In the rows, 128 means zero.
Known rows, with every step that occurs
n > u > x > s: [155 173 112  87 124 119 116 143 106 137 123 115 127 141 137  96 120 112
 151 123 106 138 148 123 120 110 125 108 142 160 138 143 150  77 156 124
 118 160]
a > f > v: [106 111 140 136 126 101 157 160 137 103 122 138 123 123 133 195 111 109
 130 133 143  91  95 120 137 151 118 154 155 117  91 136  94 128 109 128
 125  89]
v > b > p: [130  62 114 118 158 110 120 131 160 133 150 106 102 122 129 140 160 114
  96 157 158 142 119 144 139 159 165  82  86 117 138 120 121 148 139 136
 108 145]
n > a > x > s > g > t: [173 252 150 107 154 126  92  75  90 165 121 119 157 158  98 144 129 124
 139  53  95 117 179 114 148 183 146 116 120 113 165  97 165  62 133 125
 137 177]
v > b > e: [150  78  91 118 148 127 141 137 166 162 171 107 113 125 115 141 142 104
 104 181 158 160 126 114 134 142 135  79  66 124 137 128 136 147 146 121
 112 131]
n > a > f: [107 135 127 116 104 120 123 131  86  90 107 129 136 108 138 148 122 117
 117 111 124 116 148 145 125 130 131 167 168 126 107 141 125 107 108 117
 127 107]
b > p: [117  81 131  92 136  97 114 116 135 115 145 113 123 124 121 139 138 116
 114 155 157 135 125 132 137 163 151 109 110 131 133 113 116 128 118 138
 112 125]
b > e: [139 101 106  87 126 112 135 123 134 141 169 114 134 129 106 141 120 102
 124 180 155 150 131 101 126 153 126 114  91 137 138 120 129 129 127 123
 118 116]
v > b: [122  91 111  91 138 115 133 135 144 136 153 116 114 128 124 148 127 123
 110 158 151 145 126 126 134 164 135 108 117 141 132 113 124 143 135 131
 117 127]
b > e > f: [156  88  91  87 120 123 131 126 148 189 188  91 130 128  79 105 124  99
 130 199 152 160 107  94 111 149 111 112  81 142 155 124 153 163 125 108
 127 115]
n > u > f > v: [126 145 133 114 106 128 143 182 142 165 123 140 106 117 123 149 117 145
 154 133 124  84 111 140 137 107 121 148 161 162 104 130 109 154 125 122
 131 138]
n > u > f: [125 139 125  79  90 140 121 152 118 134 114 143 113 108 114 119 116 159
 151 139 119 102 136 130 142 109 132 152 141 171 115 124 113 128 118 110
 138 148]
f > a > x > s: [123 150 146 142 156 111 113 106 114  99 103  94 165 164 144 107 122  92
 136  76  85 173 139 101 143 153 117 108 164 139 150 149 143  72 102 148
 129 111]
n > u > x > a > f: [129 147 121 137  98 147 135 143  94  82  87 158 100 111 172 110 131 152
 150 109  94 112 144 146 137  42 118 140 146 125  88 180 115  79 132 113
 126 152]
s > g > t: [143 175 146  47 141 120 116  66 111 157 155 139 127 142  82 182 112 174
 144 108 167 113 156  98 159 201 141 136  83 125 155  64 118 118 132 107
 139 164]
u > n > a > x > s > g: [153 242 145 129 161 137  91  85  92 154  91  87 141 144 128  92 136 118
 139  66  78 126 176 122 112 150 137 103 149 132 147 110 172  82 144 135
 135 169]
a > f > v > b: [115  93 127 156 151 117 165 174 163 122 131 138 101 121 139 200 135 111
 111 135 141  96  95 137 139 144 131 116 133 101  97 144 105 147 128 130
 123 104]
n > a > x: [128 156 125 117 104 117 112 142  82 112 110 101 154 130 135 120 123  96
 111 118  96 156 150 138 135 140 130 148 164 140 135 147 157 112 106 133
 114 108]
b > e > f > v: [154  90 101 122 138 118 152 152 169 219 196  87 123 133  85 128 125  86
 132 190 163 142  78 103 110 148 107 103 100 132 141 127 140 184 130 119
 122 112]
a > x > s: [137 156 134 112 129 101 124 117 116 107 118 111 166 148 121 128 108  83
 137 128  89 133 133  95 134 174 132 111 134 141 140 137 142  71 116 155
 119 115]
e > f > v > b > p: [140  57 107 150 173 109 141 164 195 209 179  82  89 131 107 134 166  94
 106 172 157 130  72 149 124 152 149  70 101 115 141 124 138 200 141 134
 110 138]
x > s > g > t: [155 212 153  59 163 108 114  46 116 169 153 133 146 155  79 169 112 151
 160  98 151 104 162  85 144 212 143 115  88 119 160  64 126  76 139 123
 140 182]
f > a > x: [114 113 140 133 137 121 114 130 110  88 103 104 146 150 148 120 120 113
 122  92 105 183 135 111 156 141 112 127 163 137 141 153 133 111  94 131
 126  90]
e > f > a: [118  91 119  96 134 124 119 109 125 147 148  82 133 143 114  96 120 128
 142 127 146 176 117 113 124 141  99 128 160 155 151 125 137 154  97 108
 139 106]
f > u > x > s: [133 156 133 110 134 135 115 126 116 101 112 122 155 161 156  76 115 115
 145 111 104 140 166 115 129 117 132 131 145 156 156 137 149  95 135 133
 127 128]
t > g > s: [112 144 112  43 133 142 141  72  84 117 181 164 120  87  78 182  85 138
 129 130 185  98 177  87 111 204 132 122  85 142 160  80  86 141 142 104
 115  84]
u > x > s > g > t: [171 224 138  71 159 121 110  73 101 169 146 139 141 167  94 143 122 156
 157  71 144 116 167 109 145 177 145 109  91 114 166  86 142  66 152 118
 134 175]
e > f > a > x: [131 107 125 134 134 132 116 132 121 132 120  81 146 151 119  86 124 112
 130 107 101 187 113 108 141 134 100 122 156 149 161 155 155 143  93 114
 138  95]
x > a > f: [ 99 119 141 133 100 119 152  98 107  67 108 151 132 118 143 146 113 139
 146 129 117  98 131 127 133 114 125 158 142 114  86 146  88  90 102 134
 129 125]
u > f > e > b: [125  98 136 168  98 134 121 134 158 143 140 181 132 115  93 137 124 154
 121 151 147 101  83 144 113 126 134 149 101 119 119 101 115 165 133 148
 139 119]
n > a: [113 137 122  82 105 109 116 120  88 125 137 104 143 122 127 131 118 115
 121 135 138 147 152 139 118 149 130 155 167 149 127 118 137 125 111 126
 118 119]
u > n: [114 115 141  77 124 117 120 112 116 122 131 108 121 126 132 118 113 148
 136 149 142 145 141 117 120 144 121 135 129 154 132  97 109 135 126 135
 126 136]
u > n > a > f > e: [105 148 140 147 103 145 125 127 114  99  94 148 136  97 140 119 135 166
 109 109 132 127 148 151  99  87 124 161 157 117 109 119 123 142 144 126
 139 123]
a > x > s > g > t: [169 226 156  93 153 117 110  72 115 154 129 133 160 163  86 163 116 131
 149  78 106 110 158  79 161 201 145 106  87 118 165  90 144  63 135 129
 139 169]
n > a > x > s: [141 185 129 126 124 107 104 122  87 120 108  94 169 143 131 108 122  77
 128 100  75 143 161 126 119 149 138 129 168 141 140 145 166  72 120 149
 117 123]
t > g: [112 134 121  57 114 119 140  98  97 118 173 147 131 112  87 157  92 129
 140 142 176 122 155  97 123 175 123 144 113 152 154  94 103 135 128 114
 108 109]

Rows
[137  86 104 124 149 117 157 166 175 212 180  92 105 135 102 145 133 104
 121 176 156 130  79 131 120 156 121  96 130 139 132 121 136 202 135 126
 120 119] => e > f > v > b
[117 110 132 191 111 126 113 133 129 104 121 168 132  98 129 152 142 122
  93 128 136 116 102 156  92 108 125 155 122  93 106 123 134 137 139 134
 139 114] => n > a > f > e > b
[130 158 136 121 119 137 105 135  88 120  95  90 140 127 152  89 134 119
 117 103  87 163 157 142 122 106 125 139 163 144 136 135 154 123 122 134
 119 134] => u > n > a > x
[125 110 138  88 132 160 114 120 141 145 122  88 128 133 132  44 126 163
 146 151 120 153 140 102 118 102 113 149 134 173 164 104 140 194 128 111
 148 143] => e > f > u > n
[120 143 131  86 117 129 107 113  92 132 120  92 130 120 142  95 128 141
 126 122 131 148 165 147 109 118 125 147 168 149 127 105 140 136 125 126
 123 144] => u > n > a
[112  96 146 211 109 126 141 102 144  86 124 187 127 106 138 146 133 142
 121 145 128  96  79 140 105  95 121 141  94  82  87 128 100 123 134 150
 139 132] => x > a > f > e > b
[115  83 136 180 114 116 132 131 152  94 125 182 125 105 114 174 125 131
 103 155 148 104  81 127 109 126 125 142  94  96 109 117 115 141 141 137
 140 103] => a > f > e > b
[129  56 134 170 141 100 102 115 171 134 158 147 121 114 109 142 152 116
  92 172 164 132  77 143 107 144 149  98  67  99 133  96 126 161 158 157
 122 133] => f > e > b > p
[ 94 132 168 156 124 170 136  99 120  52  67 151 120 120 189  77 130 180
 153 107  95 107 160 126 133  54 114 166 141 129 108 135  94 120 118 128
 150 152] => x > a > f > u > n
[165  70  77 107 143 139 138 143 176 203 194  84 107 125  87 108 148 101
 114 197 155 164 107 109 116 141 126  72  61 132 157 133 155 178 145 107
 121 134] => v > b > e > f
[125 119 144 200 126 147 108 123 130 115 105 156 119  96 144 118 154 146
 103 117 126 124 107 164  81  80 126 145 126  94 108 112 131 154 154 132
 144 137] => u > n > a > f > e > b
[105 118 139 121 123 133 120 121 115 112 109 132 136 141 129 110 119 160
 147  86 135 144 143 136 148 126 118 152 178 148 124 133 106 124  80 122
 137 105] => u > f > a
[147 230 133 122 148 114  96  97  89 152 106  97 154 147 120 130 124  96
 131  78  83 117 167 115 120 178 140 108 150 134 144 122 172  70 130 135
 132 138] => n > a > x > s > g
[141 187 144 152 132 139 103 139 122 119  68 121 143 149 143  77 133 132
 158  58  56 130 147 120 149  89 124 115 178 159 134 163 140  69 112 126
 145 149] => n > u > f > a > x > s
[134 130 118 137 132 142 149 194 171 186 125 136  86 120 132 146 139 148
 134 136 129  90 101 153 143  99 140 114 140 150 105 134 119 171 143 121
 126 155] => n > u > f > v > b
[ 97 119 143 158  89 129 156  98 129  72 112 181 144 105 134 148 114 153
 133 141 133  97 113 129 121 106 119 160 125 100  89 135  91 108 123 148
 136 120] => x > a > f > e
[115 119 120 169 148 121 151 178 137 137 123 125 107 117 151 179 147 106
 100 110 137 105 112 171 125 122 134 127 165 103  97 151 129 146 132 127
 122 114] => n > a > f > v > b
[136  96 115 213 160 134 182 146 178 143 147 142 100 120 148 163 157 108
 116 158 131 106  98 139 132  91 124  92  88  74  87 163 102 134 137 141
 117 135] => x > a > f > v > b > e
[121  63 128 180 173 108 147 176 181 124 128 131  85 117 144 189 167 103
  94 133 153  93  90 160 141 140 157  87 105  80 102 145 103 148 139 139
 113 117] => a > f > v > b > p
[144  87 107 181 165 128 172 177 184 151 153 129  98 120 129 187 153  96
 101 157 150 111  97 127 134 124 128  89  88  86 104 155 116 156 143 123
 119 112] => a > f > v > b > e
[110 135 131 175  88 142 153 124 116  74 106 188 141 116 151 123 122 153
 134 118 125 113 117 153 123  71 121 153 131  91  95 164 109  96 136 146
 126 112] => u > x > a > f > e
[154 100 117 109 143 174 119 123 161 173 143  84 122 133 124  34 142 138
 136 176 127 172 137  93 111  89 109 117  83 161 172 116 151 194 142 101
 147 151] => b > e > f > u > n
[110 121 153  95 133 152 119 117 126  96 104 111 130 131 160  78 119 164
 136 137 122 141 165 108 133 112 124 152 139 164 148 103 120 157 127 123
 136 142] => f > u > n
[125 110 122 148 134 129 157 173 169 172 146 139 106 131 123 164 131 137
 130 136 145  97  97 154 142 141 142 122 145 129 105 128 106 168 122 137
 124 121] => u > f > v > b
[118 119 126 102 118 144 114 149 110  88 112 130 136 146 159  89 116 138
 132 125 123 155 156 128 146 108 125 151 141 157 150 144 140 136 128 117
 121 107] => f > u > x
[120 131 130 147 103 135 146 124  93  70 104 154 128 125 162 126 121 137
 149 112 115 116 135 147 136  81 124 154 144 105  94 174 112  79 114 132
 121 116] => u > x > a > f
[117 148 125 145 105 162 110 163  83  61  74 140 138 129 181  94 138 135
 117  78 100 131 175 161 133  63 130 175 174 129 127 174 149 115 118 101
 132 102] => n > a > f > u > x
[126 147 136 143 118 154 105 164 112 106  70 126 123 133 149  90 134 152
 143  70  71 147 144 131 163  72 113 135 175 156 126 166 136 114 102 108
 144 128] => n > u > f > a > x
[127 118 120 202 139 139 173 168 142 118 120 151  97 132 175 152 148 124
 129 110 116 105  99 173 137  72 129 114 141  79  84 182 106 119 134 140
 112 129] => u > x > a > f > v > b
[121  83 130 149 116 112 119 117 154 133 163 155 135 120 110 148 121 124
 108 178 159 137  83 124 102 150 124 133  93 119 130  93 124 160 149 147
 132 118] => f > e > b
[126 110 133 228 108 143 137 126 131  82 115 193 122 117 150 121 139 140
 121 129 122 114  87 165 108  61 119 137 101  72  95 154 120 114 147 149
 135 131] => u > x > a > f > e > b
[128 125 120 125 110 163 132 124 114 129 122 116 133 150 152  33 126 147
 155 133 101 149 137 135 128  68 108 151 143 151 150 152 150 147 120 116
 133 138] => e > f > u > x > a
[111 129 133 119  77 131 138 131 139 128 134 177 152 114  96 132 107 167
 135 144 152 106 111 131 127 137 133 165 133 140 117 109 109 146 124 138
 139 109] => u > f > e
